Each row comes from the steps of one path. Every step used is in the known rows, and no mark comes twice. Write the path behind each row, first mark first.
Known rows
T/S/Z/C/G: [-0.65  1.36 -0.60  0.76 -2.43  3.39  0.70  2.66 -2.70 -1.34  0.52  0.27
  0.46 -2.23  2.87 -3.22 -3.31  2.03  0.87]
Z/C: [ 0.41  1.93  0.20 -1.52 -1.08 -1.05 -0.09  1.43 -0.01 -1.56  0.42  0.71
 -1.02 -0.80  1.54 -0.78 -1.43 -0.84  1.72]
A/S/G: [-2.78  0.56  0.25  0.63  0.21  2.40  1.23  2.75 -1.59 -2.05  2.23 -1.49
  2.10 -2.57  1.36 -0.70 -2.45  2.59  2.15]
F/S/G/C: [-0.86 -0.59  0.11  1.81 -1.79  1.72  1.11  1.33 -0.79  0.05  0.95 -1.47
  1.33 -4.69 -1.60  1.78 -5.21  3.32 -0.72]
S/F/C/A: [ 2.81 -1.77 -0.19 -1.62 -0.79 -0.36 -3.08  1.55 -0.20 -0.03  0.34  0.46
  0.17 -1.22  1.67  0.76  0.85 -0.19  2.16]
F/S: [-0.36 -0.86 -0.36  1.01 -0.39  2.90  1.72  2.30 -0.01  0.34 -0.67 -0.99
  2.40 -0.04 -0.76  0.65 -2.19  2.90 -0.65]
Z/C/A: [ 1.14  1.95 -1.47 -3.01 -1.96  0.45 -0.08  1.97 -0.95 -1.88  0.22  1.52
  0.66  0.56  0.89 -1.56  0.07 -2.46  2.86]
S/Z: [-1.21  0.82  0.65  2.62  0.01  1.44 -0.60  1.89 -0.51 -1.56  1.36  0.32
  0.50 -1.55  1.90 -2.00 -2.53  2.62  0.51]
A/S/Z/C: [-0.21  2.60  0.36  0.74 -0.20  1.83  2.15  2.26 -0.22 -2.67  1.75 -0.68
  0.21 -0.54  3.67 -3.53 -2.88  1.96  1.38]
T/C/G/S/F: [ 1.08 -0.29  0.55  1.13 -1.16  4.08 -1.15  1.81 -3.60 -0.06  0.57 -0.77
 -1.47 -4.88  3.50  0.52 -0.23  3.69  1.12]
A/S/G/C: [-1.37  1.41  0.86  0.25 -0.49  1.30  0.54  1.83 -1.61 -2.08  2.17 -1.95
  0.44 -3.83  1.03  0.39 -3.80  1.79  1.32]
G/S/F/C/A: [ 2.17 -0.90 -1.88 -0.43 -0.48  1.96 -0.23  1.38 -1.13  0.81  1.59 -1.27
  0.09 -1.61  2.21  1.48 -0.04  1.84  1.83]
A/S/F: [-0.07  0.29 -0.04 -0.81  2.18  0.92 -0.17  2.21 -1.36 -1.02  1.63 -1.27
  0.61 -0.90  2.17 -0.21 -2.32  2.57  3.02]
A/S/F/C/H: [ 2.74  0.30  1.05 -0.30  0.31 -0.36 -1.47  2.20  1.29  0.37  0.33 -1.22
 -0.90 -0.62  3.14 -1.02  0.26  1.07  2.01]
C/G: [-1.89 -1.03  0.28 -0.03 -1.38  3.62 -2.34  2.14 -3.64 -0.04  1.32  0.93
  1.54 -1.39  0.99  0.33  0.32  0.26  0.60]
F/S/Z: [-0.81 -0.54 -0.39  3.47 -0.49  3.67  1.95  2.24  0.05 -0.13  0.41 -0.77
  2.28 -1.21  0.46 -1.32 -3.78  4.77 -1.07]
T/S/G/C: [-0.95  1.15  0.28  0.25 -1.67  0.71  0.24  2.07 -1.95 -1.48  0.08 -1.44
  0.18 -4.82 -0.20  0.60 -5.53  2.29  1.01]
F/C/A/S: [ 2.02 -0.57  0.19 -2.11 -1.77  2.80 -0.14  2.77  0.22 -1.58 -0.47 -0.89
  2.07  1.65  2.15 -0.58  3.00 -1.27  0.69]
S/G/C/A: [-0.76  0.84 -0.41 -0.55 -2.15  0.76 -1.55  1.54 -2.19 -1.80  1.80  0.32
  0.89 -4.25 -0.81  0.83 -2.91 -0.38  1.90]

Which path is each row?
[ 1.77  1.95 -1.85 -3.64 -0.33  0.66  0.49  2.02 -1.59 -1.88  1.43  0.37
  0.58  0.11  2.19 -2.04 -1.20 -0.89  4.32] -> Z/C/A/S/F
[ 1.21  2.34 -0.18 -0.61 -0.99  2.72  0.28  2.04 -1.46 -2.78  1.07 -0.53
  0.94 -0.60  1.20 -1.74 -2.13  0.19  1.00] -> G/C/A/S/Z
[ 2.75  1.17  0.68 -1.93  0.01  2.55 -0.39  2.89 -1.28 -2.97 -1.31 -0.50
  0.09 -1.41  2.76 -1.83  0.74  1.52  3.13] -> T/C/A/S/F
[-0.48  1.40 -1.26 -0.20 -0.10  4.62  1.24  3.31 -1.46 -2.70  1.22 -0.14
  3.22  0.98  1.95 -3.43 -0.54  1.24  2.31] -> C/A/S/Z
[-0.61  0.68 -0.04 -1.35 -2.47  1.61 -1.42  1.50 -2.92 -0.62  1.36  1.39
 -0.16 -1.48  1.92 -0.56 -0.30 -1.29  1.19] -> Z/C/G
[-0.15  0.19 -1.74  0.74  1.71  1.66  0.30  1.35 -2.05  0.73  2.67 -1.38
 -0.25 -2.62  1.80  1.35 -3.12  3.85  2.50] -> G/S/F
[ 1.44  2.10 -0.24 -2.57 -0.93  2.18 -0.03  2.14 -1.46 -2.32  0.18 -0.65
  1.09  0.15  0.29 -0.01 -0.77 -1.35  1.54] -> G/C/A/S
[ 0.61 -0.91  0.02 -1.01 -2.28  2.74 -0.10  2.66 -0.46 -1.79  0.70 -1.08
  2.58 -1.15  1.92 -0.38  1.48 -0.19  1.22] -> F/C/A/S/G
[-2.43 -0.23 -1.28  3.20 -1.31  6.34  0.27  2.16 -4.18  0.37  3.34 -0.41
  1.52 -2.83  2.76 -0.77 -1.58  3.67 -0.10] -> C/G/S/Z
[ 2.74  2.82  2.63  0.98 -1.46 -0.06 -1.82  2.58  1.26 -1.34 -3.23  0.50
 -2.39 -1.81  1.99 -2.25  1.32  0.43  1.19] -> T/C/H
[ 2.67  0.28 -0.49  1.27 -0.23 -0.01 -0.92  1.39  0.55  2.11  1.08 -1.34
 -1.92 -2.46  2.82  0.79 -0.39  2.21  1.51] -> G/S/F/C/H
[-0.31 -0.46 -1.33  0.52 -2.46  2.97  1.11  1.90 -1.28 -0.38  0.80 -0.75
  2.53 -3.45 -1.89  1.04 -4.08  2.04  0.13] -> F/S/G/C/A
[ 1.02  2.48 -1.41 -3.38 -1.44  1.92  1.40  2.56 -1.00 -2.65  0.56  0.36
  1.47  1.47  1.90 -2.40  0.06 -1.85  3.13] -> Z/C/A/S
[-0.69 -0.45 -0.88  2.46 -2.62  4.31  1.53  1.91 -1.50  0.22  1.45  0.37
  1.51 -1.89  1.54 -2.00 -3.51  3.19 -0.98] -> F/S/Z/C/G
[ 1.35 -3.05  0.90 -0.30 -1.29  0.73 -4.21  1.17 -2.18  1.15  1.55  0.19
 -0.74 -3.09  2.61  1.77  0.52  1.05  0.71] -> S/F/C/G
[ 1.80 -0.86  1.13 -0.60  0.78  0.28 -0.83  1.90  0.16 -0.44  0.96 -1.72
 -0.22 -1.02  3.19  0.47 -0.32  2.00  1.53] -> A/S/F/C
[-0.40  2.71  0.78  0.71 -1.01  0.46  0.02  2.09 -0.46 -1.28  1.58 -1.29
 -0.21 -3.40  0.91 -1.01 -3.18  0.75  1.86] -> A/S/G/C/H
[ 1.78 -1.00 -0.43  0.82  0.17  0.81 -0.20  1.01 -0.58  1.14  1.86 -1.96
 -1.11 -2.71  2.80  2.17 -1.07  3.05  0.88] -> G/S/F/C
[ 0.01 -1.73  0.31  3.05 -2.88  5.02 -0.60  1.71 -1.97  0.86  2.22 -1.02
  0.41 -2.75  3.85  0.34  0.91  2.50 -1.83] -> F/C/G/S/Z
[ 0.91 -1.95  0.87 -0.65 -0.33  2.59 -1.74  2.09 -2.07  0.32  1.77 -1.27
  0.38 -1.78  3.56  0.61  0.52  1.60  0.95] -> A/S/F/C/G
[-1.25  0.75  0.86  0.89 -1.47 -0.52 -1.37  1.00 -1.69 -1.42  1.81 -0.40
 -0.62 -5.43 -0.24  1.57 -4.24  1.02  0.88] -> S/G/C
[ 0.42 -0.16  2.33  0.38 -2.24  3.53 -2.19  2.33 -2.78 -1.61 -1.39  0.41
 -0.64 -3.16  2.54 -0.43  1.56  1.23 -0.03] -> T/C/G
